Each row was made from one small tree. The marks that hang from a mark follow it in brackets, in alphabetical order. Every link used is in the known rows. Write each row's tree.
Known rows:
labe(semogev(fumo(zigog(leba)) kizez)): -3.109  1.606  1.504 -0.053  1.403 -3.512 -0.403  3.039  0.167  0.317  0.922  0.379  1.748 -0.314 -0.020  0.083 -0.391 -1.473  3.352  4.604  1.111
zigog(kizez labe):  0.986 -1.898  0.054  0.248  0.254 -4.453 -0.728 -0.101 -0.070  0.707 -0.279 -1.636  2.351 -0.668 -1.432 -0.093 -0.483 -0.847  0.194  0.336 -1.677
leba(semogev(fumo(zigog) kizez)): -1.175  3.640  0.706  1.443 -0.441 -4.868  0.062  1.111 -0.025  0.141 -1.099 -0.740  1.355 -0.152  0.498  0.412 -0.288 -2.107  2.059  1.013 -0.469
labe(semogev): -1.483  0.437  1.188 -0.592  1.240 -1.152  0.117  1.435  0.332  0.038  1.561 -0.122  0.320  0.252 -0.319 -0.325  0.035 -1.271  3.400  2.095  0.741
labe(semogev(fumo kizez) zigog(leba)): -2.687 -1.666  1.771 -0.094  2.639 -2.356 -0.245  4.081  0.306 -1.058  1.020  0.229  2.177 -0.607 -1.194  1.056 -0.182 -1.217  2.701  2.455  2.343
zumagi(semogev): -0.534  1.387 -0.084 -1.283 -0.265 -1.157  1.161 -0.055  0.491 -0.009 -0.746 -0.495  0.255  0.099  0.285 -0.509 -0.396 -1.458  1.860  1.082  0.200
semogev(fumo kizez labe(zigog(leba))): -1.443  0.008  1.591  1.332  0.192 -1.256 -0.546  3.272 -0.233 -0.317 -1.141 -0.030  2.424 -0.607 -0.802  0.298 -0.442 -1.107 -2.696  2.743  3.533
zumagi(semogev(labe) zigog(kizez leba)):  0.234 -1.704  0.891 -0.604 -0.072 -3.418  1.217  0.989  0.542 -0.116 -3.079 -1.978  2.161  0.325  0.279 -0.667 -0.753 -1.784 -0.403 -0.376  1.476
labe(semogev(fumo) zigog(kizez leba)): -1.598 -3.587  2.269 -0.088  3.280 -2.095 -0.082  3.686  0.547 -0.740  1.031 -0.742  2.755 -1.307 -2.395  1.030 -0.412 -1.399  4.314  2.236  0.861
fumo(zigog(leba(semogev))): -1.241 -1.242 -0.537  0.774  1.036 -3.356  0.204  0.848  0.153  0.192 -0.412 -0.231  1.099 -0.905  0.207 -0.439 -0.513  0.265  1.500  2.534 -2.629
semogev(labe(zigog)):  0.283 -2.023  0.722  0.884  0.374  0.686  0.103  1.567  0.071 -0.148  0.264 -0.653  0.945 -0.047 -1.128 -0.321 -0.102 -0.600 -1.598  1.169  1.702
fumo(zigog(labe(semogev) leba)): -1.698 -2.512 -0.350 -0.048  1.912 -4.309 -0.306  1.366  0.254  0.530  0.595 -0.362  1.921 -0.718 -0.288 -0.562 -0.746  0.055  0.852  4.629 -2.849
semogev(fumo): -0.308  1.505  1.228  0.108  0.094  0.581 -0.054  0.625  0.113  0.132 -0.897 -0.135  0.754 -0.254 -0.351  0.821 -0.439 -0.949 -0.595  1.487  0.134
zigog(labe(semogev(fumo kizez)) leba): -1.978 -1.160  0.781 -0.335  1.531 -4.080 -0.662  1.644  0.074 -0.133 -0.550 -0.445  2.264 -0.533 -0.643 -0.268 -0.664 -0.655 -1.580  3.144 -0.455
labe(semogev(fumo kizez)): -2.441  2.661  1.886 -0.238  0.829 -2.529 -0.351  2.533  0.128  0.141  0.913  0.256  1.177  0.157 -0.087  0.242 -0.110 -1.979  3.084  2.942  2.178
fumo(zigog(kizez labe)): -0.088 -1.974 -0.556  0.528  0.861 -5.149 -0.577  0.677  0.046  1.176  0.430 -0.964  2.455 -0.902 -0.723 -0.217 -0.685 -0.300  1.886  3.087 -2.922
zigog(kizez leba(semogev)): -0.146 -1.899  0.483  0.954  0.815 -3.936 -0.018  0.529  0.037 -0.302 -1.546 -1.275  1.895 -1.552 -1.182 -0.511 -0.293 -0.268  2.002 -0.783 -1.607
leba(semogev):  0.139  1.747  0.316  0.875 -0.326 -2.560  0.562 -0.424  0.125 -0.287 -0.755 -1.169  0.101  0.177  0.132 -0.047  0.036 -1.529  1.394 -1.238 -1.014
labe(semogev(fumo) zigog(kizez)): -1.037 -2.020  2.371 -0.013  2.660 -2.040 -0.045  3.442  0.557 -0.367  1.645 -0.919  2.512 -0.653 -2.235  1.297 -0.256 -2.264  5.286  1.901  1.206

Which tree is each row?
-1.846  3.273  0.848 -0.266 -0.693 -3.127  0.687  1.893  0.288  0.693 -1.284 -0.455  1.874 -0.142  0.413 -0.702 -0.833 -2.470  1.111  4.733  1.684 | zumagi(semogev(fumo(zigog) kizez labe))
-2.031  1.269  0.306  0.649  0.262 -4.358 -0.903  2.033 -0.235  0.490 -1.012  0.333  2.477 -0.738  0.183  0.500 -0.752 -0.461 -1.074  3.838 -0.183 | semogev(fumo(zigog(labe leba)) kizez)
-0.182 -1.772 -0.312  0.417  0.693 -4.126  0.016 -0.389  0.074 -0.433 -1.628 -1.496  1.493 -0.507 -0.561 -0.531 -0.567 -0.294 -2.716  0.191 -2.664 | zigog(labe leba(semogev))
-0.284 -1.311  1.430  1.351  0.647 -3.439  0.023  1.140  0.078 -0.072 -2.137 -1.661  2.477 -1.637 -1.488 -0.655 -0.619 -1.106  0.891  0.768 -0.826 | zigog(kizez leba(semogev(fumo labe)))
-1.909  2.708  1.249  1.488 -0.607 -2.731 -0.672  2.744 -0.295  0.990 -0.826  0.091  2.254 -0.319  0.124 -0.378 -0.648 -1.476 -1.147  5.124  2.108 | semogev(fumo(zigog) kizez labe)
-0.634 -2.427  0.392  0.767  1.440 -1.756  0.134  1.871  0.131 -1.271 -0.510 -0.464  1.468 -0.739 -0.918  1.044 -0.120 -0.287  0.233 -0.816  0.381 | labe(zigog(leba(semogev(fumo kizez))))
 0.176 -0.887  0.477  0.740 -0.203 -3.076  0.344  0.659 -0.007 -0.647 -2.505 -1.132  0.941  0.912  1.082  0.143 -0.126 -0.550 -2.660 -2.617  1.205 | zumagi(zigog(leba(semogev(kizez labe))))
-2.904  2.451  1.565 -0.026  1.119 -3.467 -0.380  2.865  0.160  0.481  1.204  0.296  1.559 -0.040  0.082  0.209 -0.287 -1.877  3.888  4.455  1.308 | labe(semogev(fumo(zigog) kizez))
-2.215  1.495  1.155  1.479 -0.199 -2.757 -0.710  2.931 -0.292  0.737 -1.247  0.101  2.529 -0.724  0.035 -0.498 -0.782 -0.931 -1.886  5.386  1.876 | semogev(fumo(zigog(leba)) kizez labe)
-0.738 -0.271  0.466  1.224 -0.323 -1.795 -0.503  2.476 -0.332 -0.193  0.238 -0.005  1.455  0.054 -0.397 -0.344  0.126 -0.720 -1.406  1.125  3.560 | semogev(kizez labe(zigog))
-1.716  2.209  0.416  0.684 -0.126 -4.438 -0.861  1.837 -0.233  0.783 -0.506  0.155  2.285 -0.343  0.353  0.723 -0.605 -1.056 -0.407  3.681  0.141 | semogev(fumo(zigog(labe)) kizez)
-0.951 -3.102  1.356 -0.213  2.072 -5.007 -0.732  1.579  0.226  0.200 -0.602 -1.536  3.356 -1.428 -1.982 -0.327 -0.885 -0.993  0.907  2.928 -1.716 | zigog(kizez labe(semogev(fumo)) leba)
 0.074 -5.052  0.164  0.339  1.964 -1.247 -0.153  1.830  0.142 -0.896  0.075 -0.570  1.958 -1.354 -1.833  0.803 -0.129  0.452  1.257 -0.796 -0.016 | labe(zigog(kizez leba))
-0.170 -1.894  0.836  1.296  0.559 -3.606  0.002  0.876  0.016 -0.082 -1.743 -1.553  2.148 -1.547 -1.342 -1.044 -0.442 -0.565  1.076  0.065 -0.909 | zigog(kizez leba(semogev(labe)))
-1.025  0.229  0.365 -0.318  0.580 -4.370 -0.601  0.927  0.023  0.336  0.919 -0.697  1.435  0.404 -0.279 -0.271 -0.212 -1.370  0.223  2.114  0.023 | zigog(labe(semogev(kizez)))
-2.116 -1.935 -0.459  0.090  1.619 -5.125 -0.514  1.662  0.101  0.558  0.583 -0.156  2.120 -0.687 -0.072 -0.612 -0.671  0.102  0.690  4.634 -2.113 | fumo(zigog(labe(semogev(kizez)) leba))
-1.307  3.022  1.658  1.237 -1.071 -1.350 -0.624  2.236 -0.346  0.503 -1.182 -0.009  1.725 -0.088 -0.089 -0.292 -0.426 -1.704 -2.400  3.111  3.337 | semogev(fumo kizez labe)
 0.348  1.104  1.827  1.727  0.087 -2.342  0.482  1.268  0.234 -0.158 -1.222 -2.008  1.756 -0.351 -1.277  0.258 -0.396 -2.811  0.810  0.355  0.235 | leba(semogev(fumo labe(zigog(kizez))))
-0.840 -0.286  0.691  0.628  0.662 -1.569  0.323  0.421  0.151 -0.656 -1.889 -0.646  0.853 -0.781 -0.308 -0.046 -0.432 -0.321 -0.682  0.216 -1.188 | zigog(leba(semogev(fumo)))
-1.250 -0.082 -0.062  0.702  0.262 -3.006  0.079  0.575 -0.116 -0.758 -1.409 -0.283  0.744 -0.647  0.176 -0.462 -0.084  0.080 -0.409 -0.478 -0.320 | zigog(leba(semogev(kizez)))
 0.234 -4.041 -0.075  0.169  1.156 -4.402 -0.745  0.280 -0.071  0.192 -1.205 -1.356  2.785 -1.491 -1.587 -0.527 -0.669  0.297 -1.193  0.867 -2.265 | zigog(kizez labe leba)
 0.282 -2.879  0.109  0.781  0.923 -6.161 -0.370 -0.009  0.027  0.025 -1.721 -2.209  2.843 -1.417 -1.567 -0.581 -0.669 -0.737 -0.150 -0.211 -3.002 | zigog(kizez labe leba(semogev))
